What can hang from each mark
vosam: lonun nabe
meve: nabe sasuk
boku: nabe
gozek: nabe sasuk
ruliso: boku
lonun: gozek
sasuk: gozek meve
nabe: gozek meve vosam
kipev: ruliso

Known rows, with every way that one mark hangs from another
{lonun {gozek {nabe meve vosam} sasuk}}: [-14.2   3.8  -6.5  -7.5 -16.3   3.3 -14.4 -11.2   9.4   8.1 -36.4 -15.1
  -9.0 -15.2  -4.2 -13.6   1.6 -19.3  10.9 -10.3  -8.2 -50.9  -2.5  15.9
 -19.3  12.5  24.5   8.7 -19.4   0.8  -1.1 -25.4  50.4 -11.4 -17.0]
{kipev ruliso}: [-12.2  -1.0   5.9 -14.2  11.7 -17.3 -16.2 -21.5  23.9  24.8   6.4   9.3
 -26.2 -18.9  15.5   7.7  15.7 -14.4  17.2 -30.9  -6.5 -55.7 -12.1  20.1
 -29.0  15.7  34.5  39.1   0.5 -19.1 -12.5  -5.0  -7.9   3.9 -22.1]
{lonun {gozek sasuk}}: [-16.0   3.1 -12.1  -8.3  -6.5  -8.8  -9.9 -22.6  23.6  14.2  -9.8   4.7
 -28.6 -17.7  -4.2 -16.1   8.0 -14.9  25.6 -19.1   6.3 -52.1 -12.3  17.7
 -39.5   7.0  34.2   8.1  -8.3 -18.5  -9.6 -17.1  12.6  -3.9 -23.1]
{ruliso {boku {nabe {gozek sasuk} {vosam lonun}}}}: [-24.1  -0.4   9.1   3.9 -21.4  16.2 -10.9 -26.3  31.7   8.7  -5.9   1.7
 -17.8 -10.1   5.3  -8.5   5.0 -10.6   3.8  10.6 -28.3 -45.2   2.1   6.6
 -28.0   9.5  12.2  11.9  -5.8 -13.2 -28.1  -5.8   5.6  -4.8 -13.7]
{gozek {nabe meve}}: [-16.7  -5.2 -15.0 -17.4   1.5  -8.6 -12.7 -13.6   2.2  20.3  -8.3   3.1
 -15.3 -31.5   9.0   0.4   2.0 -18.1   5.2 -24.9 -12.3 -50.9   4.2   7.0
 -15.0  16.8  29.0  20.3 -11.5 -18.3   3.7 -13.9  18.3  -3.5 -20.8]
{ruliso {boku {nabe gozek {meve sasuk} {vosam lonun}}}}: [-23.2   3.6   8.5   6.4 -23.7  18.0 -16.9 -22.0  37.9  13.6 -25.6  -4.2
 -20.0 -12.5   9.2 -21.9   5.7 -19.0 -14.8   5.5 -37.6 -44.0   2.2  -6.9
  -2.7  10.5  24.0   1.0  -6.8 -16.1 -32.1  -7.3  12.4   9.1 -12.6]
{vosam {lonun {gozek sasuk}} nabe}: [ -4.8  -1.2  -2.5 -11.1 -16.9  -5.3  -3.7  -6.5  11.5  -4.0  -2.2   9.9
 -27.3 -19.3  -3.0 -17.4  -6.1 -17.1  34.6  -2.1  -2.2 -48.8  11.4   7.5
 -39.7 -10.5  32.1   2.3 -12.7 -29.1  -5.1  -9.2  11.4  -1.5 -20.3]
{meve nabe {sasuk gozek}}: [-17.7   2.3 -11.2  -4.7   2.0  -1.2 -13.9  -9.1  15.5  26.7  -6.2  20.4
 -20.1 -14.1  10.3 -12.1  13.5 -21.7  13.4 -24.7 -11.0 -39.2 -19.7  -2.8
 -33.8   3.7  40.8 -15.9  -6.5 -24.2  -7.4 -10.0   0.5   6.7 -26.4]
{boku {nabe {gozek sasuk} meve {vosam lonun}}}: [-21.0   6.9   8.5  -4.6 -29.7  23.9 -19.1 -24.9  33.5  12.4 -25.7  -9.5
 -18.5  -5.0  10.6  -8.1  -9.7 -14.6   5.3   8.9 -33.1 -52.2  -3.3   0.6
 -15.6  12.9  20.7   1.5 -11.2 -13.6 -14.9  -9.3  34.2  -1.0  -6.1]
{gozek {sasuk {meve {nabe {vosam lonun}}}}}: [-13.6  -6.9   9.4  -2.1 -17.7  -6.3 -14.7   2.3  19.3  -2.2  -7.6  -1.2
 -11.1 -11.4  13.9 -23.9  -2.9  -1.3  20.9   2.3 -13.5 -44.7 -14.3   6.9
 -23.7   3.8  26.2   3.1 -14.9 -10.7  -5.3 -14.2  27.0   1.1 -11.9]
{gozek nabe sasuk}: [-14.4  -5.1 -17.9 -14.6  -4.4 -15.6  -5.9 -20.7  -4.7  13.2  -1.3  10.5
 -15.6 -34.0   5.1  -0.3   5.2 -13.9  25.9 -12.3  -1.4 -46.1   3.0   9.4
 -37.3  15.4  23.4  21.0  -6.5 -16.2   5.1 -12.3  16.5  -6.8 -27.8]
{ruliso {boku {nabe gozek vosam}}}: [-31.2   6.2   4.5   4.3   0.0  14.9 -14.1 -25.9  33.0  27.2  -0.1   4.0
  -9.8  -8.7   5.5   4.1  17.2 -16.1 -13.0 -21.4 -25.3 -47.2  -2.9  15.1
 -19.6  18.1  16.2  11.8  -2.5 -11.9 -36.0  -3.9  -7.0  -2.8 -18.6]
{boku {nabe gozek {meve sasuk} {vosam lonun}}}: [-20.0  10.8   7.8   0.1 -26.1  21.2 -22.2 -21.4  36.3  13.5 -26.1  -3.2
 -17.5  -5.5  13.7 -18.1  -5.1 -21.5  -2.8   5.8 -34.8 -51.0  -2.4  -8.3
  -6.0  12.2  32.7 -12.6  -8.2 -20.3 -20.6  -6.3  24.9  13.5  -7.8]
{boku nabe}: [-25.6   3.8  -4.4 -14.8   6.9  -9.3 -12.0 -28.6  26.9  29.5  12.8  19.8
 -19.6 -22.7   8.1  12.4   5.4  -9.2   8.7 -29.0  -9.5 -50.4   3.0  13.4
 -30.2  15.7  37.2  13.2  -0.3 -26.9  -6.7  -3.0  -6.7   4.1 -28.5]
{boku {nabe gozek vosam}}: [-30.9  13.3   3.7  -2.7  -2.3  15.2 -19.6 -28.7  33.1  27.9   1.5   1.2
  -9.2  -2.6  10.2   7.3   3.3 -19.6   1.2 -21.3 -21.2 -50.6  -9.5  13.2
 -21.3  19.5  22.7  -0.5  -2.7 -12.4 -25.1  -6.2   3.9   1.1 -15.0]
{meve sasuk}: [-16.5  -1.0 -14.1  -6.6  -3.9 -18.5 -11.3 -21.9  19.3  22.5  -1.3  16.6
 -27.9 -26.9  12.6 -16.7  14.0 -14.8  14.2 -19.0  -3.2 -46.3  -9.7   5.2
 -27.6  14.0  35.1   9.1  -1.3 -28.3  -9.8  -8.0  -0.6  14.5 -26.8]
{meve {nabe vosam} sasuk}: [-18.0   5.6 -11.4   0.9  -1.7 -15.1 -14.7  -1.0  13.3  19.4 -10.5  13.9
  -5.0 -14.6  10.9 -18.6  16.7 -13.9   4.5 -20.1 -11.1 -41.2 -20.4   1.6
 -23.0   9.8  30.4  -1.8  -6.8 -18.2 -12.4  -9.7  16.5  14.2 -19.1]
{kipev {ruliso {boku nabe}}}: [-17.3  -3.8  15.9 -11.1  15.2 -14.0  -9.4 -29.6  29.1  26.9   5.5  17.1
 -19.3 -23.2   8.3  22.5  24.3  -9.8   0.7 -31.2 -13.9 -49.5   5.9  19.6
 -30.8  13.0  33.7  44.1   1.4 -18.1 -21.7   1.2 -19.1  -0.7 -31.7]
{nabe gozek meve {vosam lonun}}: [-19.7   4.9   1.1  -4.6 -21.1  21.4 -23.4 -10.0  32.8  12.7 -12.4 -13.7
 -20.4  -3.7  14.7 -26.4  -6.9 -20.3   2.1  -4.8 -29.6 -53.4 -17.0   5.7
  -4.2  11.6  16.8   3.5  -9.2 -15.4 -22.5 -11.0  20.0   4.8  -0.2]

Rows
[-15.2  -2.1  -5.5  -9.8 -10.8  10.4 -21.2 -20.9  30.4  33.2 -22.6   3.7
 -33.5 -16.0  15.1 -12.8   9.7 -23.6   3.4 -20.6 -15.8 -46.2 -16.1   3.2
 -18.2  14.2  39.3  -6.0 -10.2 -19.1  -3.9 -14.9  14.7   4.8 -19.4] | {nabe {meve {sasuk gozek}}}
[-13.8   2.8 -10.2  -5.2  -7.6   7.1  -8.1 -16.9   6.2  14.5  -6.3   5.9
 -25.1 -21.9  12.3   4.9   6.5 -22.8  24.0  -9.8 -11.5 -49.0  -1.2   2.6
 -39.3   6.0  20.0   7.8  -7.6 -22.6 -13.6  -6.5   9.7  -3.5 -19.6] | {vosam {nabe {gozek sasuk}}}
[-18.7   4.1  15.8  -5.1 -25.4  21.7 -23.3 -21.0  44.3  19.9 -22.8   1.0
 -20.1  -1.0  14.2 -13.6  -7.1 -19.3  -2.2  -2.4 -32.2 -46.0   0.3   0.4
 -13.0   7.9  39.3 -16.5 -11.4 -15.5  -3.4  -7.9  22.0   7.6 -13.7] | {boku {nabe {meve {sasuk gozek}} {vosam lonun}}}
[-11.8   1.8  -4.1  -9.8 -10.7  10.0 -10.4  -7.5  10.1   6.5  13.9   9.0
 -22.7 -15.5  12.9  -8.0  -7.7 -23.1  23.9  -6.7 -21.3 -49.3   5.0   1.4
 -26.5  -2.2  23.5   0.8  -6.4 -35.2 -18.9   1.2  -7.5   3.8 -14.3] | {vosam lonun {nabe gozek}}
[-19.6   3.4  -6.0  -2.7 -12.9  -4.5 -21.1 -14.4  27.4  25.4 -26.0  -1.5
 -20.6 -15.6  18.4 -21.2  11.9 -13.9  -3.7 -13.3 -17.9 -46.9 -15.3   7.8
  -7.3  19.8  29.2   7.0  -9.6 -14.6  -7.4 -12.1  28.7  13.1 -13.6] | {nabe {meve sasuk} vosam}
[-11.0   3.0 -18.9  -9.4  -9.1  -7.7 -12.9 -13.9   7.4  13.8 -28.9   0.9
 -19.0 -25.2  -5.8 -21.3   3.7 -29.0  10.3 -19.6  -3.7 -49.3   4.0  -0.8
 -12.9   6.3  44.0  -2.0 -15.2 -18.9  -5.9 -20.4  30.1   3.5 -25.6] | {lonun {gozek {nabe {meve sasuk}}}}
[-20.1  -3.3  25.5  -8.1   5.3  -0.2 -20.0 -22.2  37.8  27.9 -18.6  -1.1
 -13.9 -14.9  13.6  16.9  22.8  -7.8 -19.2 -26.0 -26.4 -52.6  -1.2  20.3
  -8.9  18.3  26.5  42.9  -5.6  -3.0 -19.9  -5.6   9.2  -1.5 -19.4] | {kipev {ruliso {boku {nabe meve vosam}}}}
[-17.8   0.0   3.2 -10.7  -6.0  19.5 -21.1 -10.1  13.6  26.8 -17.5  -8.9
  -7.0  -9.6  13.1   0.6  -0.4 -25.9  -0.5 -23.0 -23.8 -49.3  -4.4  15.6
 -12.7  16.6  23.8   2.6 -16.9  -0.3   1.1 -17.7  29.6 -10.9 -14.8] | {sasuk {gozek {nabe meve vosam}}}
[-14.6   4.5  -8.8 -10.5  -4.2  13.9 -15.1  -8.1  10.4  22.6 -12.5  -0.5
 -24.5 -18.8  15.0   4.7   3.8 -25.3   1.7 -21.3 -19.5 -54.6  -2.3   2.0
 -16.0   6.0  25.2   5.4 -12.1 -24.2 -16.6  -6.1  12.2   1.8 -13.0] | {vosam {nabe gozek meve}}
[ -6.9  -0.9 -10.4 -14.3 -22.4  -1.3 -10.1 -10.5   6.2  -3.0 -23.8  -6.8
 -23.2 -24.3  -7.7 -22.4 -11.4 -19.8  26.8  -1.0  -7.1 -52.0  10.0   2.8
 -22.1   1.6  33.7   5.8 -17.1 -19.0   3.8 -17.8  35.9  -6.6 -16.1] | {vosam {lonun {gozek {nabe meve} sasuk}}}
[-13.8  -2.8  -0.5 -12.2 -10.6  -6.0 -13.1  -7.3   6.7   4.0  10.9   3.5
  -3.7 -15.8   9.5 -14.0  -8.4 -17.6  17.2  -7.4 -16.0 -46.9   8.4  12.8
 -18.6  10.3  21.1  13.4  -8.9 -16.5  -3.8 -10.3  11.4   0.4 -16.7] | {gozek {nabe {vosam lonun}}}
[-12.4  -2.8  35.4  -1.2 -16.2  17.7 -20.9 -21.3  46.7  19.6 -28.9  -1.0
 -22.1  -2.9  14.4  -5.5  11.3 -20.0  -9.4  -5.1 -37.2 -47.5   3.5   4.9
 -11.3   7.4  36.8  14.7  -6.4  -7.6 -19.6  -4.7   9.5   3.1 -17.3] | {kipev {ruliso {boku {nabe {meve {sasuk gozek}} {vosam lonun}}}}}
[-15.9   5.8  -1.3   2.4 -28.9  15.7 -24.4 -13.2  32.7  11.9 -25.4 -10.0
 -23.0  -6.1  16.3 -37.1  -1.6 -25.0   2.2   5.5 -28.9 -49.8 -15.2  -5.5
  -4.3  12.0  23.2  -5.7  -9.0 -17.3 -21.5 -10.9  25.0  12.9  -4.9] | {nabe gozek {meve sasuk} {vosam lonun}}
[ -8.1  -1.3 -11.1 -11.4 -16.5  -7.2  -4.0 -14.3   2.6  -5.6  -4.9   3.5
 -18.4 -22.2 -10.2 -20.4  -8.4 -20.0  36.0   0.0   0.0 -48.3  10.5   7.7
 -36.9  -0.2  34.0   7.2 -11.5 -20.2  -1.8 -15.7  18.0  -7.0 -24.5] | {vosam {lonun {gozek nabe sasuk}}}
[-24.2  -2.1   2.8  -4.8  -5.6  12.0 -12.8 -29.1  35.2  34.0 -22.2  10.0
 -27.6 -20.2   7.6   2.0  18.4 -16.8 -15.3 -18.9 -25.2 -42.7   3.3   0.5
 -16.6  10.7  39.3  -0.7  -8.6 -17.1 -13.0 -10.6   2.0   0.1 -27.9] | {ruliso {boku {nabe {meve {sasuk gozek}}}}}
[-12.6  -4.0   7.7 -13.4 -17.5  22.2 -20.7  -4.7  15.6  13.1 -10.0  -8.5
 -11.1  -7.1  12.9 -13.2 -14.7 -25.3   5.9  -8.4 -29.8 -49.2   2.5  10.3
  -8.9   8.2  24.9   0.2 -15.5  -6.3   2.9 -14.6  25.4  -6.8  -9.6] | {sasuk {gozek {nabe meve {vosam lonun}}}}
[-19.2   1.2   9.7   2.0 -18.9   1.3  -7.3 -21.3  34.8   1.3 -11.0   4.5
 -17.2 -10.4 -10.3 -17.9   5.1  -6.6   8.5   0.3 -14.1 -45.2   9.9  18.0
 -30.4   2.3  25.7  10.0  -9.3 -11.2 -22.7 -12.1   9.5  -7.1 -20.0] | {ruliso {boku {nabe {vosam {lonun {gozek sasuk}}}}}}
[-15.8  11.7   8.8  -2.2 -24.9   7.7 -19.6 -17.1  42.1   9.4 -30.3  -0.4
 -17.1  -4.3  -3.7 -27.6  -6.7 -17.6   3.0  -3.0 -17.9 -51.8   3.8   1.8
  -5.9   4.5  44.6 -12.8 -13.4 -19.9 -14.2 -11.9  28.3  13.1 -13.7] | {boku {nabe {meve sasuk} {vosam {lonun gozek}}}}
[-16.8   2.7  -0.6  -2.3 -29.7  19.7 -20.3 -16.4  28.2   8.5 -25.8 -14.0
 -25.2  -7.7  13.8 -26.7  -6.4 -15.4  11.1   7.3 -27.8 -52.6 -16.8   4.8
 -14.8  12.1  14.2   5.2 -12.1 -10.4 -16.7 -13.4  33.3  -1.4  -0.3] | {nabe {gozek sasuk} meve {vosam lonun}}
[-15.4  -4.7   0.9  -6.4  -9.4  -5.1 -11.2 -20.6  32.4  11.2  -9.9  -3.5
 -28.2 -17.7   1.5 -17.3   4.8 -11.4  24.2 -17.9   6.6 -53.6 -11.0  20.1
 -31.5   8.4  39.4   5.8 -16.0  -9.6 -11.5 -22.4  18.4  -8.3 -24.1] | {lonun {gozek {sasuk meve}}}
[-16.2  -2.1   3.2  -7.5 -18.6   0.9 -19.7  -7.4  29.5  13.2  -7.2  -6.4
 -21.7 -12.0  16.8 -22.9  -3.6  -7.1   2.9  -6.3 -21.8 -54.2 -10.5  12.6
  -5.9  13.1  23.0  12.5  -9.7 -18.3  -7.2  -9.8  19.8   5.7  -4.2] | {nabe meve {vosam lonun}}
[-19.3  -5.8   5.6  -9.2   7.7   6.7 -17.8  -4.0  25.4  25.2   4.1   7.5
 -16.7 -10.2  14.0  -3.6   5.0 -14.5  11.9 -33.4 -11.2 -47.5 -20.1  11.6
 -25.9   4.6  39.6  -7.4 -13.4 -13.5  -9.2 -13.9   2.7  -6.9 -22.5] | {sasuk gozek {meve nabe}}
[-10.8  -5.2  -2.9  -9.2 -22.6  -5.5 -10.5 -10.2   2.8  -1.0  -1.0   0.1
  -9.1 -20.6   8.5 -15.0  -5.9 -14.7  26.2   6.8 -14.7 -44.5   6.8   9.9
 -30.1  11.8  17.6  16.1 -10.4 -12.5   3.5 -12.8  24.7  -4.4 -16.1] | {gozek {nabe {vosam lonun}} sasuk}
[-18.7   4.9 -16.1  -1.7 -10.6   8.2 -21.4 -20.4  24.7  27.8 -25.3  -0.1
 -30.3 -17.9  14.8 -20.6   9.5 -24.3   3.5 -13.3 -16.7 -50.7 -18.2  -6.3
 -12.5  15.6  29.3  -1.4  -8.2 -21.6 -19.4 -12.5  18.1  11.0 -16.8] | {nabe gozek {meve sasuk}}
[-16.0   1.7  24.2  -3.0 -26.7   8.2 -14.7 -20.9  44.1  -0.2 -11.5  -5.7
 -15.5  -4.1  -2.0 -17.7 -11.3  -7.7  19.7  -0.5 -10.3 -52.6   5.5  17.0
 -24.4   4.8  38.3  -4.3 -17.9  -7.0 -13.3 -17.4  26.5  -3.2 -18.1] | {boku {nabe {vosam {lonun {gozek {sasuk meve}}}}}}
[-17.3  -8.5   6.5 -13.2   2.9   8.7 -17.0 -13.9  14.6  22.0   6.9   0.8
 -15.1 -18.8  13.9   2.8  -3.0 -23.2  15.2 -27.0  -9.5 -48.2   1.8  15.9
 -23.5  11.9  36.2  -0.5 -16.5  -6.4   0.6 -18.3   6.9 -12.7 -30.0] | {sasuk {gozek nabe} meve}
[-11.8   6.4   1.6   0.0 -26.4   3.0 -19.7  -8.8  36.0   4.8 -30.5  -7.5
 -23.3  -5.2   2.3 -45.7  -2.4 -22.1   6.2  -3.4 -13.3 -51.2  -9.9   4.8
  -5.2   2.6  36.9  -8.0 -14.8 -17.1 -15.3 -17.8  28.1  12.6  -9.8] | {nabe {meve sasuk} {vosam {lonun gozek}}}
[-21.7   5.3  21.1   1.8   5.7  13.6 -17.6 -27.5  37.6  25.0  -5.7  -0.2
 -10.1  -5.4  10.8  14.9  22.6 -19.6  -9.6 -24.1 -25.9 -51.9  -3.4  19.3
 -21.5  18.5  19.4  30.6   1.8  -4.6 -40.4  -1.0  -8.3  -1.8 -20.2] | {kipev {ruliso {boku {nabe gozek vosam}}}}
[-11.9   0.0 -17.0 -11.9  -9.8  -5.8  -9.3 -15.1   3.7   9.0 -29.2  -4.5
 -19.4 -27.2  -7.3  -9.4   1.7 -21.0  19.4 -14.9  -0.9 -52.5   3.8   7.9
 -25.4   8.9  33.1  10.3 -18.7 -10.6   0.4 -20.8  40.2  -9.5 -22.6] | {lonun {gozek {nabe meve} sasuk}}
[-10.5   1.8  29.3   0.4 -14.2  -1.1  -9.3 -23.5  39.2   1.2 -17.4   0.2
 -17.4  -6.6  -5.7  -6.0  13.0 -11.2  11.1  -2.3 -13.8 -49.5   7.0  19.7
 -33.2   2.2  29.7  29.4  -3.5  -7.5 -23.3  -7.5   8.5  -6.7 -21.9] | {kipev {ruliso {boku {nabe {vosam {lonun {gozek sasuk}}}}}}}
[-15.9  -3.2  -5.8 -17.6  -1.3  13.2 -18.2 -14.2   8.8  27.2 -10.0   1.1
 -18.2 -19.5  10.9   4.8  -0.2 -26.5   7.2 -28.9 -17.4 -48.0  -1.2   9.9
 -18.0  13.1  32.3   4.6 -14.8 -11.0   3.9 -14.9  17.1 -10.9 -22.1] | {sasuk {gozek {nabe meve}}}
[ -8.9  -6.6  42.1   1.0 -17.3   1.9 -12.9 -23.3  48.2  -2.6 -17.1  -7.6
 -16.7  -6.0  -2.2  -9.9   9.2  -7.8  10.6  -0.8 -13.1 -53.6   8.5  23.0
 -22.3   2.5  36.4  27.6 -11.8   0.3 -26.9 -12.1  15.0  -8.9 -21.5] | {kipev {ruliso {boku {nabe {vosam {lonun {gozek {sasuk meve}}}}}}}}
[-13.3 -11.6  -5.2 -13.7  -5.9 -13.8  -9.0 -16.8   3.5   7.8  -3.0   1.0
 -16.8 -33.0  11.5  -0.3   0.9 -10.9  25.3 -11.3  -1.8 -46.9   3.4  10.5
 -28.0  14.8  30.3  18.2 -16.0  -9.3   5.2 -18.6  22.5 -10.8 -29.9] | {gozek nabe {sasuk meve}}
[-15.6   8.5   0.1  -1.8  -4.8  -3.4 -14.6   5.5  20.5   1.3  -1.4   4.5
  -6.0  -0.3  -6.0 -32.2  -1.0 -14.2  16.9 -16.2 -10.8 -48.0 -14.2  10.4
 -18.5  -6.7  32.2  -8.0 -10.8 -21.2 -19.7 -11.9  11.3   4.5 -10.3] | {meve {nabe {vosam {lonun gozek}}}}
